Each row was made from one small tree. The marks that hang from a mark follow it in brackets, in alphabetical order. Every link used is in the known rows. Write each row's tree.
(in the rows, 128 means zero)
Known rows:
vezak{sisur{dorev}}: [111 136  82  93 119 126 125 169 165 119 150 137 135  85 153 131 141 126
 128]
dorev{sisur}: [108 122  88 125 131 127 121 179 165 116 146 124 104  89 141 135 119 139
 113]
fuga{virelu{sisur{dorev muvu{fifop} pepuv vezak}}}: [101 170  87 104 110 115 114 183 136 133 148 194 104 103 147  53 146 120
 139]
virelu{sisur{dorev muvu{fifop} pepuv{farol} vezak}}: [ 94 186  91  91 100  88 100 148 150 148 151 189 110  89 146  68 152 104
 167]
sisur{dorev pepuv{farol} vezak}: [ 98 169  58 105 101  89 118 148 146 137 163 179 109  98 139 110 132 110
 180]
pepuv{farol sisur}: [ 93 121 101 105 131 111 119 148 164 126 159 156 112  70 139 134 135 106
 140]
farol{pepuv{sisur{dorev muvu virelu}}}: [ 83 145  84 104 151 118 100 182 156 121 163 163 111  75 146  76 137  96
 120]
vezak{sisur}: [104 112  78 105 128 121 126 169 169 120 160 131 126  85 141 134 134 125
 116]
pepuv{farol sisur{dorev muvu{fifop} vezak virelu}}: [ 69 157 111  99 122 100  89 152 155 136 165 187 110  84 126  83 173 106
 151]
muvu{sisur{dorev vezak}}: [107 166  71 111 105 100 121 161 144 139 150 163 108  94 119 117 127 138
 156]
vezak{sisur{muvu pepuv virelu}}: [ 73 118  60 124 148 103 118 186 167 128 162 153 117  93 151  84 146  92
 115]
dorev{sisur{muvu{fifop} pepuv{farol} vezak virelu}}: [ 73 141  70 129 135  83  86 170 162 138 162 167  82  99 128  79 149 110
 128]
fuga{virelu{sisur}}: [108 134 119 122 127 153 141 174 148 116 143 148 104  87 146 101 116 131
 106]
muvu{fifop sisur{dorev pepuv vezak virelu}}: [110 168  51 116 116  82  77 185 132 152 142 181  93 104 119  80 149 155
 133]
sisur{dorev pepuv{farol} vezak virelu}: [ 85 171  70 123 116  96 110 154 146 137 163 179 104 102 135  94 139 110
 162]
virelu{sisur{muvu pepuv}}: [ 94 149  86 115 128 108 127 176 157 132 147 160 115  89 159  77 128  97
 140]
fifop{muvu{sisur{dorev pepuv{farol} vezak virelu}}}: [ 89 172  56 134 114  81  97 156 153 138 165 189  91  92 137  82 147 114
 151]
dorev{sisur{vezak}}: [ 98 128  74 132 124 112 119 167 162 119 159 135  95  99 120 128 120 137
 128]
pepuv{farol sisur{dorev muvu vezak virelu}}: [ 57 158 107 115 129 101 117 144 160 128 171 183 113  83 131  88 157  79
 162]

Write each row's tree:
[116 141  69  91 135 115  99 174 154 121 156 157 111  73 144 111 123 122
 127]	farol{pepuv{sisur{dorev}}}
[119 171  86 106 116 119 117 173 148 131 131 161 119  88 161  92 127 125
 141]	virelu{sisur{dorev pepuv}}
[ 88 139  54 138 129  99 110 176 142 132 167 168  98 114 124  92 132 131
 138]	sisur{pepuv vezak virelu}
[ 91 180 101 100 115 106 128 150 159 139 144 174 120  77 171  78 134  77
 164]	virelu{sisur{dorev muvu pepuv{farol}}}
[ 93 177  95  99 106 107 115 159 143 139 151 200  98  92 149  59 146 101
 151]	fuga{virelu{sisur{dorev muvu{fifop} pepuv{farol} vezak}}}
[ 94 164  82 116 124 113 113 165 148 134 151 168 113  93 156 101 137 112
 145]	sisur{dorev pepuv{farol} virelu}
[ 98 114  88  86 125 114 108 180 167 126 160 143 127  89 145 110 157 127
 115]	vezak{sisur{muvu{fifop}}}
[ 64 131 107 109 132  96  90 153 158 136 173 179 101  86 116  88 165 107
 139]	pepuv{farol sisur{muvu{fifop} vezak virelu}}
[129 158  88  89 107 114  95 183 141 143 134 155 114  88 136 118 141 166
 128]	muvu{fifop sisur{dorev}}
[114 160 123 111 118 159 141 174 144 114 135 157 115  87 156  97 123 131
 118]	fuga{virelu{sisur{dorev}}}
[ 95 132  52 118 125  84  93 187 157 132 158 162  93 107 130  90 142 129
 133]	dorev{sisur{muvu{fifop} pepuv vezak}}
[ 71 151  74 109 134 100 119 162 169 132 157 167 123  80 164  84 153  71
 139]	vezak{sisur{dorev muvu pepuv{farol} virelu}}
[ 82 188  87 107 106  89 125 139 157 141 157 185 110  87 150  72 135  75
 180]	virelu{sisur{dorev muvu pepuv{farol} vezak}}
[ 82 155 101  81 108  93  97 147 156 134 167 188 117  82 131 101 165 106
 167]	pepuv{farol sisur{dorev muvu{fifop} vezak}}
[108 168 100 111 117 130 134 159 147 128 138 176 103  80 167  90 121 102
 136]	fuga{virelu{sisur{dorev pepuv{farol}}}}
[ 98 148  69  76 115  92 100 165 166 139 154 171 126  82 164  99 162  97
 145]	vezak{sisur{dorev muvu{fifop} pepuv{farol}}}
[ 96 131  91 138 132 119 106 185 159 121 160 150 102  90 138 102 141 145
 106]	fifop{muvu{sisur{virelu}}}
[ 94 160  75 119 113  89 118 136 157 141 157 169  96  87 132  96 123 101
 156]	virelu{sisur{pepuv{farol} vezak}}
[109 178  94 103 113 111 119 149 156 137 136 166 114  76 163  98 127 103
 152]	virelu{sisur{dorev pepuv{farol}}}
